What can hang from each mark:
Q: H N T
U: P
P: H T U X
H: N P Q T
B: P T
T: N
N: P X

Known rows, with every way that one mark hangs from another:
Q(H(P) T): [-1.74  0.62 -0.50  0.62  2.78  1.99  0.70 -1.95 -3.16 -1.34  2.80 -2.01
 -3.55 -0.28 -2.26 -1.42  4.03  0.56  0.27 -1.33 -0.79 -3.61]
T(N(P(H U) X)): [-2.67 -1.97 -0.21  4.76 -0.07  0.88 -2.50 -1.98 -1.32 -4.42 -1.84  0.63
 -2.48 -0.91 -1.35 -0.04  2.36 -0.05  2.50  2.35  0.05 -2.94]
T(N(P X)): [-1.43 -3.12 -0.54  2.44  0.09  0.53 -2.37 -0.24 -0.72 -3.34  0.79 -2.25
 -2.73 -0.21 -1.42 -0.04  1.31 -0.50  2.09  0.43 -0.56 -2.29]
H(N P): [ 0.40 -1.43  0.99  1.36  1.59  2.05 -0.84  0.71 -1.66 -2.16  1.82 -1.59
 -0.93  0.51  0.47 -0.16  2.01 -0.90  1.23  0.49 -0.08 -4.46]
B(P(T)): [-1.72 -0.91 -2.22  2.47 -1.66 -0.38 -1.07 -1.21 -1.32 -1.02  0.40 -0.33
 -2.89  1.18 -1.32  1.26  1.47 -1.93  1.49  0.23 -1.46 -3.74]
U(P): [ 0.22 -1.32 -0.51  2.27 -0.82  2.11 -1.26 -0.14 -1.22 -0.95 -0.01 -2.15
 -1.90 -0.24 -1.75 -0.48  1.79 -1.85  1.33  0.32 -0.18 -4.01]
H(N P Q T): [ 0.29 -1.62  0.94  0.32  2.85  3.66 -0.65 -0.04 -2.87 -2.36  2.10 -0.24
 -1.74 -0.51  0.97 -0.66  3.20  0.83  1.71  0.32 -0.71 -3.44]
T(N(P)): [-1.97 -1.88 -1.36  2.20  0.59  0.64 -1.76 -1.66 -0.42 -2.59  1.76 -2.03
 -2.75  0.71 -1.08  0.02  1.87 -0.43  2.16  0.17  1.10 -3.21]
Q(H(P) N(X) T): [-1.00 -0.95  1.20  0.89  3.10  1.35  0.72  0.58 -2.30 -1.98  2.59 -2.37
 -2.37 -0.33 -2.10 -0.85  2.45  0.21  0.18  0.50 -2.18 -3.67]
H(P(T(N(X)) U) Q): [-1.42 -1.16  0.06  3.80  0.79  3.22 -1.54 -1.14 -3.57 -5.03 -0.77  2.06
 -3.20 -2.83 -0.96  0.29  2.50 -0.59  4.42  3.46 -0.25 -1.06]
T(N): [-1.17 -1.77 -2.21  2.09  1.44  1.62 -0.70 -1.54 -0.94 -2.68  0.16 -2.16
 -2.06 -0.04 -1.55  0.20  2.13 -1.66  2.58  0.21  0.36 -3.17]
B(P(H X) T): [-3.57 -0.96 -0.33  2.82 -0.10  0.92 -0.12 -2.68 -1.06 -1.96 -1.42 -1.03
 -1.29  0.18  1.10  0.72  2.29  0.46  1.95 -0.90 -0.09 -4.98]
T(N(P(H U X))): [-4.55 -1.52  0.26  4.31  1.36  1.39 -2.47 -3.25 -1.72 -4.41 -1.59  0.31
 -1.92  0.02 -0.31  0.62  2.28 -0.18  2.32  2.59  2.36 -4.20]
B(P(H T(N) U X)): [-5.05 -1.35 -1.66  4.84  0.30  1.27 -1.82 -3.17 -2.12 -4.11 -2.68  1.83
 -1.89 -0.17 -0.03  1.84  1.89 -0.97  3.21  3.20  1.33 -4.05]
N(P(H(Q) T U) X): [-2.80 -0.27  0.34  4.64 -2.04  1.07 -3.26 -3.31 -3.33 -3.52 -2.17  4.46
 -3.90 -1.52 -2.22  0.73  2.24 -1.40  2.03  2.15 -0.88 -2.85]
T(N(P(H U))): [-3.24 -0.69 -1.07  4.47  0.49  0.89 -1.91 -3.44 -0.99 -3.60 -0.91  0.93
 -2.52  0.02 -0.82  0.16  2.83 -0.01  2.53  2.03  1.62 -3.77]
H(N P(T X)): [-1.56 -1.97  1.38  2.28  1.81  1.92 -1.81  0.19 -3.21 -3.08  0.68  0.20
 -0.93  0.03  0.42  1.27  1.68 -1.82  1.86  1.26  0.44 -4.91]
Q(T): [-0.77 -0.16 -1.43  1.60  1.07  0.75  0.46 -2.35 -1.54 -1.34  0.83 -2.07
 -3.59  0.64 -2.63 -0.98  2.95 -1.57  0.07 -0.83 -1.29 -3.42]
H(N P(U X) Q T): [-1.53 -1.98  2.97  1.51  3.83  4.23 -0.83 -0.25 -3.32 -3.77  0.12  0.05
 -1.15 -0.97  1.58 -0.42  2.75  0.89  1.17  2.93  0.34 -3.39]
N(P(U X)): [-3.08 -1.42  1.68  3.15  0.28  0.27 -1.96 -1.70 -1.29 -2.69 -0.49 -1.41
 -2.34  0.93 -0.96  0.21  1.43 -1.07  0.07  2.16  0.62 -3.71]
B(P(H(Q) X) T): [-3.93 -0.18 -0.06  1.99 -0.07  2.63 -0.52 -3.50 -1.86 -2.16 -1.11  0.00
 -1.90 -0.52  1.12  0.50  1.94  0.41  2.26 -0.70  0.57 -4.15]
U(P(H)): [-0.51 -0.66 -0.87  3.18 -0.96  2.20 -1.71 -1.63 -2.04 -1.27 -1.25 -0.11
 -1.48 -0.47 -1.53  0.00  2.65 -1.72  2.22  0.05  0.19 -5.02]
U(P(T X)): [-1.70 -1.84 -0.10  3.17 -0.59  2.06 -2.25 -0.68 -2.61 -1.92 -1.06 -0.36
 -1.82 -0.62 -1.63  1.00  1.39 -2.79  1.97  1.13  0.42 -4.48]
N(X): [ 0.36 -2.22 -0.30  1.99 -0.12  0.60 -1.30  0.19 -1.76 -2.17 -1.02 -2.16
 -2.06 -0.48 -2.59  0.23  1.58 -2.50  1.01  0.00 -2.81 -2.94]

Rows:
[-1.14 -1.07 -1.80  2.92  1.28  1.49 -0.85 -1.32 -2.64 -3.32  1.00  0.34
 -2.40 -0.74 -0.63  0.90  3.21 -0.94  4.56  0.96  0.41 -3.23]
H(P(T(N)))
[ 0.55 -2.17  0.64  1.11  2.90  2.13 -0.32  0.89 -1.93 -2.03  1.68 -1.30
 -1.16  0.05  0.84 -0.30  3.52  0.73  1.33  0.20 -1.47 -4.07]
H(N P T)
[-1.72 -1.67 -0.46  2.75 -0.67  0.22 -2.54 -0.88 -0.92 -1.88  1.71  0.74
 -2.74  1.06 -1.07  0.84  1.13 -1.62  0.31  0.31  0.39 -4.54]
H(N(P(T)))
[-0.76 -0.70  0.68  3.67  0.77  1.67 -0.95 -0.20 -2.21 -3.05  0.09  1.60
 -1.92 -0.45 -0.10  0.42  2.46 -1.21  1.49  2.93  0.03 -4.00]
H(N P(T U))
[-3.69  0.13  0.63  4.02  1.23  2.17 -1.54 -3.23 -3.20 -3.52 -2.86  3.83
 -1.42 -0.34 -1.32  2.20  1.40 -2.94  2.17  3.87  1.07 -4.89]
P(H(Q(N)) T U X)
[-2.65 -3.14  2.20  2.72  2.22  1.30 -1.89 -0.39 -0.78 -3.11  0.01 -1.00
 -1.55  0.66  0.54 -0.21  2.05  0.74 -0.76  2.40  0.15 -4.28]
H(N(P(U X)) T)
[-0.88 -1.91  1.73  2.00  3.53  1.62  0.35  1.55 -2.20 -2.74  0.25 -1.19
 -1.22 -1.20 -1.08 -0.10  3.41  1.48  0.90  2.96 -3.07 -3.32]
Q(H(P(U) T) N(X))
[-1.40 -1.67 -0.18  5.08 -0.47  1.41 -2.36 -1.01 -2.38 -3.81 -3.64  3.26
 -1.73 -1.47 -1.92  1.02  2.07 -2.55  1.15  2.69 -1.43 -4.13]
P(H(N(X)) T U)
[-1.11 -0.87  0.36  1.86  1.07  3.35 -1.49 -2.07 -2.86 -3.08 -0.43  1.06
 -2.99 -1.17 -1.78 -1.03  1.95 -1.40  0.11 -0.33 -1.03 -3.48]
P(H(N(X) Q(T)))
[-1.02 -1.92 -0.28  4.45  0.76  1.59 -1.19 -0.25 -2.69 -4.78 -1.12  0.97
 -2.62 -2.18 -1.12  0.46  2.89 -0.67  4.14  3.42 -1.03 -1.91]
H(P(T(N(X)) U))
[-1.03 -1.54  1.58  0.42  3.14  3.16 -0.69 -1.10 -4.26 -2.75  0.81 -0.91
 -1.79 -0.79  0.54  0.03  3.52  0.46  2.53  0.31 -0.74 -3.30]
H(P(X) Q T)
[-2.77 -0.58 -1.19  4.49 -1.13  0.84 -1.61 -1.77 -1.12 -2.50 -1.65  2.72
 -1.87  0.63 -0.11  1.16  1.62 -1.37  0.79  2.62 -0.04 -4.89]
B(P(H(N) T U))
[-2.37 -1.24 -0.48  4.09 -0.75  2.26 -2.62 -2.10 -3.60 -2.22 -2.39  1.79
 -1.40 -0.93 -1.53  1.39  2.30 -2.57  2.86  0.90  0.74 -5.50]
U(P(H T X))
[-0.95 -1.76  1.15  1.97  0.51 -0.85 -0.57  0.02 -0.12 -1.84  2.25 -2.20
 -3.17  1.32 -2.04 -0.54  0.99 -0.74 -0.47  0.51 -2.08 -3.44]
Q(N(P X) T)
[-2.82 -2.70 -1.54  2.48  3.40  2.34 -1.11 -2.57 -2.82 -3.63 -2.00 -0.43
 -1.12 -0.77 -0.45  0.93  3.93 -0.07  3.35  0.15  0.05 -4.40]
P(H(T(N)) X)
[-3.54  0.01  1.33  2.74  2.54  4.04 -1.12 -3.73 -2.94 -3.71 -1.57  1.65
 -2.55 -0.57 -0.72 -0.75  2.23 -1.26 -0.51  2.03  1.61 -4.20]
P(H(N Q(T)) U X)
[-3.36 -2.66 -0.04  2.10  1.52  1.03 -2.26 -1.57 -1.10 -3.39  1.12 -2.66
 -2.10  0.76 -0.47  0.52  1.16 -0.63  2.02  0.60  1.83 -3.58]
T(N(P(X)))
[-3.29  0.92 -1.55  3.89 -1.75  1.53 -1.59 -3.81 -2.64 -2.18 -1.90  3.79
 -3.36 -0.24 -1.00  1.11  2.05 -1.38  2.16  2.27 -0.19 -3.49]
B(P(H(Q) T U))
[ 0.52 -3.64  0.51  3.07  0.44  3.28 -2.21  1.23 -1.89 -2.39 -1.67  0.05
 -0.70 -1.72 -0.49 -0.47  2.77 -0.07  1.35  0.51 -2.02 -4.60]
U(P(H(N(X) T)))
[-2.08 -1.90 -0.53  2.22  2.34  1.38 -1.13 -2.38 -3.28 -2.43 -2.32 -0.11
 -1.12 -0.11 -0.97  0.91  3.98 -0.81  1.83 -0.49 -1.46 -5.01]
P(H(T) X)
[-1.82 -3.00 -2.35  3.12 -0.86  0.47 -1.67 -0.01 -1.12 -3.12 -0.23 -0.86
 -2.75 -0.46 -1.17  1.19  0.92 -1.24  3.07  1.11 -1.77 -2.22]
B(P(T(N(X))))
[-4.47  0.03 -0.46  3.24  3.09  4.08 -0.62 -5.15 -3.22 -4.59 -1.98  1.14
 -3.25 -1.36 -1.23 -0.63  3.12 -0.62  2.07  2.22  2.21 -2.96]
P(H(Q(T(N))) U X)
[-3.36 -1.12 -1.71  4.56 -1.09  2.34 -2.24 -2.66 -2.53 -4.41 -2.61  3.26
 -3.21 -1.82 -0.85  1.07  1.55 -0.75  3.63  3.19 -0.36 -1.93]
B(P(H(Q) T(N(X)) U))
[-2.68 -1.45 -0.66  3.74  1.89  2.47 -1.18 -0.60 -3.35 -4.43 -0.59  0.78
 -2.81 -2.82 -2.13  0.28  3.25  0.04  3.10  2.76 -0.53 -2.18]
Q(H(P(T(N(X)) U)))
[-1.15 -1.96  0.02  1.14  1.63  1.05 -0.75  0.97 -1.28 -1.66  0.27 -2.49
 -1.15 -0.08 -3.05  0.69  0.88 -1.91 -0.15  0.72 -2.12 -3.92]
Q(H N(X))
[-2.79 -1.27  0.33  2.94  0.85  2.35 -1.42 -2.65 -1.32 -4.31  0.91 -0.42
 -4.98 -1.30 -1.77 -1.83  1.99  0.53  1.15  2.14  0.29 -0.77]
H(Q(T(N(P(U) X))))
[-0.43  0.67  1.14  0.59  2.58  2.25  1.07 -1.41 -2.30 -1.83  3.30 -0.88
 -2.81  0.71 -0.47 -0.83  2.27 -0.45  1.46  0.95 -0.22 -3.40]
H(P Q(N T))
[-4.09 -2.46 -0.99  3.54  2.42  1.80 -0.94 -2.34 -1.57 -3.81 -2.29 -0.23
 -1.30 -0.11  0.99  0.76  3.22  1.40  2.56  2.59 -0.03 -3.81]
B(P(H(T(N)) U X))
[-1.11 -2.70  0.09  1.39  0.43  2.78 -2.04 -0.17 -2.04 -2.42 -0.64  0.75
 -1.63 -0.52  0.53  0.09  1.74  0.56  0.98  0.22 -2.44 -3.46]
B(P(H(N(X) Q T)))
[-3.12 -0.59  1.65  1.94  2.93  2.47 -0.63 -1.05 -3.47 -2.86 -0.06 -1.58
 -1.54 -0.71 -1.03 -0.08  2.92 -0.06  0.66  2.01  0.48 -3.94]
Q(H(P(U X)))
